Every row comes from one small tree of marks. The marks that hang from a mark follow it in brackets, in the order of their numbers. Every link used is in the known rows. Which tree was each row made from?
Known rows
K999{K219{K187{K49}} K456{K309{K622}}}: [ 28  26 -20  27  40  22   0  -9 -37  16 -26  36  15  50  42  17   0  44]
K219{K187 K456{K622} K999{K49}}: [-30   5   0  -5 -27  -2  13   2   6  42  38  17   9  30 -18 -30 -38  22]
K999{K456}: [  1  15 -53   5  12 -12  -2  13 -16  11 -40  -6   0  26 -16  13  18   3]
K456{K309}: [-19  27 -30   4  17  33   0  18 -20  10 -17 -13  30  10 -23 -31  26 -19]
K219{K187{K49} K456{K309{K622}} K999}: [-51   0   1   1 -19  28   8  15  20  35  26  -1  47  61  -9 -42 -24  23]
K999{K49 K219 K456{K622}}: [ 37  42 -27  13  18 -23  16 -17 -43  47 -24  62 -34 -16  12  41  -7  33]
K309{K622}: [ 10 -14 -21  13  15  11  11  23 -23   0 -36   6 -14  24   2   5  56   9]
K999{K49{K187} K219 K456{K309 K622}}: [ 55  58   2   9  25   8  22 -14 -48  60 -23  75 -29 -19  -2  39 -23  24]
K49{K187}: [ 31  26 -10  -7 -15   0  11  40  -8  -1 -37 -11  11  32 -23 -14  32  -2]
K999{K49 K219{K187 K456{K309{K622}}}}: [ 34  22  14  10  10  -7  -6 -33 -18  41   0  49  34  28   6  -2 -11  38]
K187{K219}: [ -4  32 -40  10  19  -9   6  34 -16  11 -57 -32  14  -3 -12 -31  53  46]
K219{K187 K456{K309 K622}}: [ -5   3  -2  10  30  28 -23  -1 -43  11  21  19  46  55  -1 -16 -16   2]
K219{K456 K999}: [-53  -2 -37 -23 -28 -31   4  20  32  29  -1 -21  25  31 -46 -37   3  21]
K187{K49}: [-25  36 -27   7 -30   7  13  44  -2  10 -18 -19  34  32  -7 -23  29  -8]
K219{K999{K49{K187} K456{K622}}}: [-10  31 -17  -8 -27   1  45  22   7  54  -6  17 -44 -18 -33  -1 -19  13]
K49{K187{K219{K456{K309{K622}} K999}}}: [  3  17  -2  -8  11   2  19  33   5  41 -41  -4   5   6 -38 -23  24  57]

Write each row's tree
[-17  13  -9   7 -22  -8 -20  15   0   9   6  -5  71  83  -5 -23  -8  11]
K219{K187{K49} K456}
[-17  33 -11 -17 -52  -2  42  31  32  37  -5 -12 -13  -9 -46 -39   3   7]
K219{K999{K49{K187}}}
[ 41  49  16 -11 -10 -24   3 -13  -7  58 -15  48  33   7 -29   0 -12  29]
K999{K49{K187} K219{K456{K309}}}
[-32  25 -35  -3 -20  -2  38  12   4  51  -1  13 -42 -22 -25  -7 -15   9]
K219{K999{K49 K456{K622}}}
[-46   3 -15 -12  -8  14  -5   5  19  21  26 -19  53  55 -28 -57 -23  16]
K219{K187 K456{K309} K999}
[ 21  31   0   0  25   2   3  33 -32  35 -41   8  17   6 -29  -9  19  40]
K49{K187{K219{K456{K309 K622}}}}
[  9  36 -25  -8  -4  -9  27  41   7  26 -54 -24 -11   4 -30 -20  23  54]
K49{K187{K219{K999{K456}}}}
[ 26  28  -8  -7   4 -24   1  35  -7  25 -52 -11  26  21 -34 -13  31  49]
K49{K187{K219{K456}}}
[ 27  33  19   5  -1   5  19  10  -7  64 -36  28   4 -16 -43  -3  13  31]
K999{K49{K187{K219{K456{K309{K622}}}}}}
[ 51  33  23  -4   1 -19   8 -15 -16  60 -19  62  16   9 -23  14  -4  37]
K999{K49{K187} K219{K456{K309{K622}}}}
[-21  18   6  17   7  35 -15  10 -36  23  29  19  60  62   5 -16 -25  -1]
K219{K187{K49} K456{K309 K622}}
[ 22  34 -11  -6 -14 -50  -4 -18  -4  45 -17  36  30  11 -17   2   2  35]
K999{K49 K219{K456}}
[-20  15 -13  10  -9  33  29  -5  11  40  11   9 -15  15 -12 -21 -27  16]
K219{K187 K999{K49 K456{K309{K622}}}}
[ 21  25   2   3  10 -21   2 -23 -17  58 -13  57  20   3 -13   8   1  33]
K999{K49 K219{K456{K309{K622}}}}
[-15  34 -23 -14 -40  -7  38  18  27  51 -16   2 -28  -8 -46 -13 -14  13]
K219{K999{K49{K187} K456}}
[  3  25 -10 -10  -1 -18  19  43  -5  36 -37  -6  -1   7 -32 -22  17  55]
K49{K187{K219{K456{K622} K999}}}
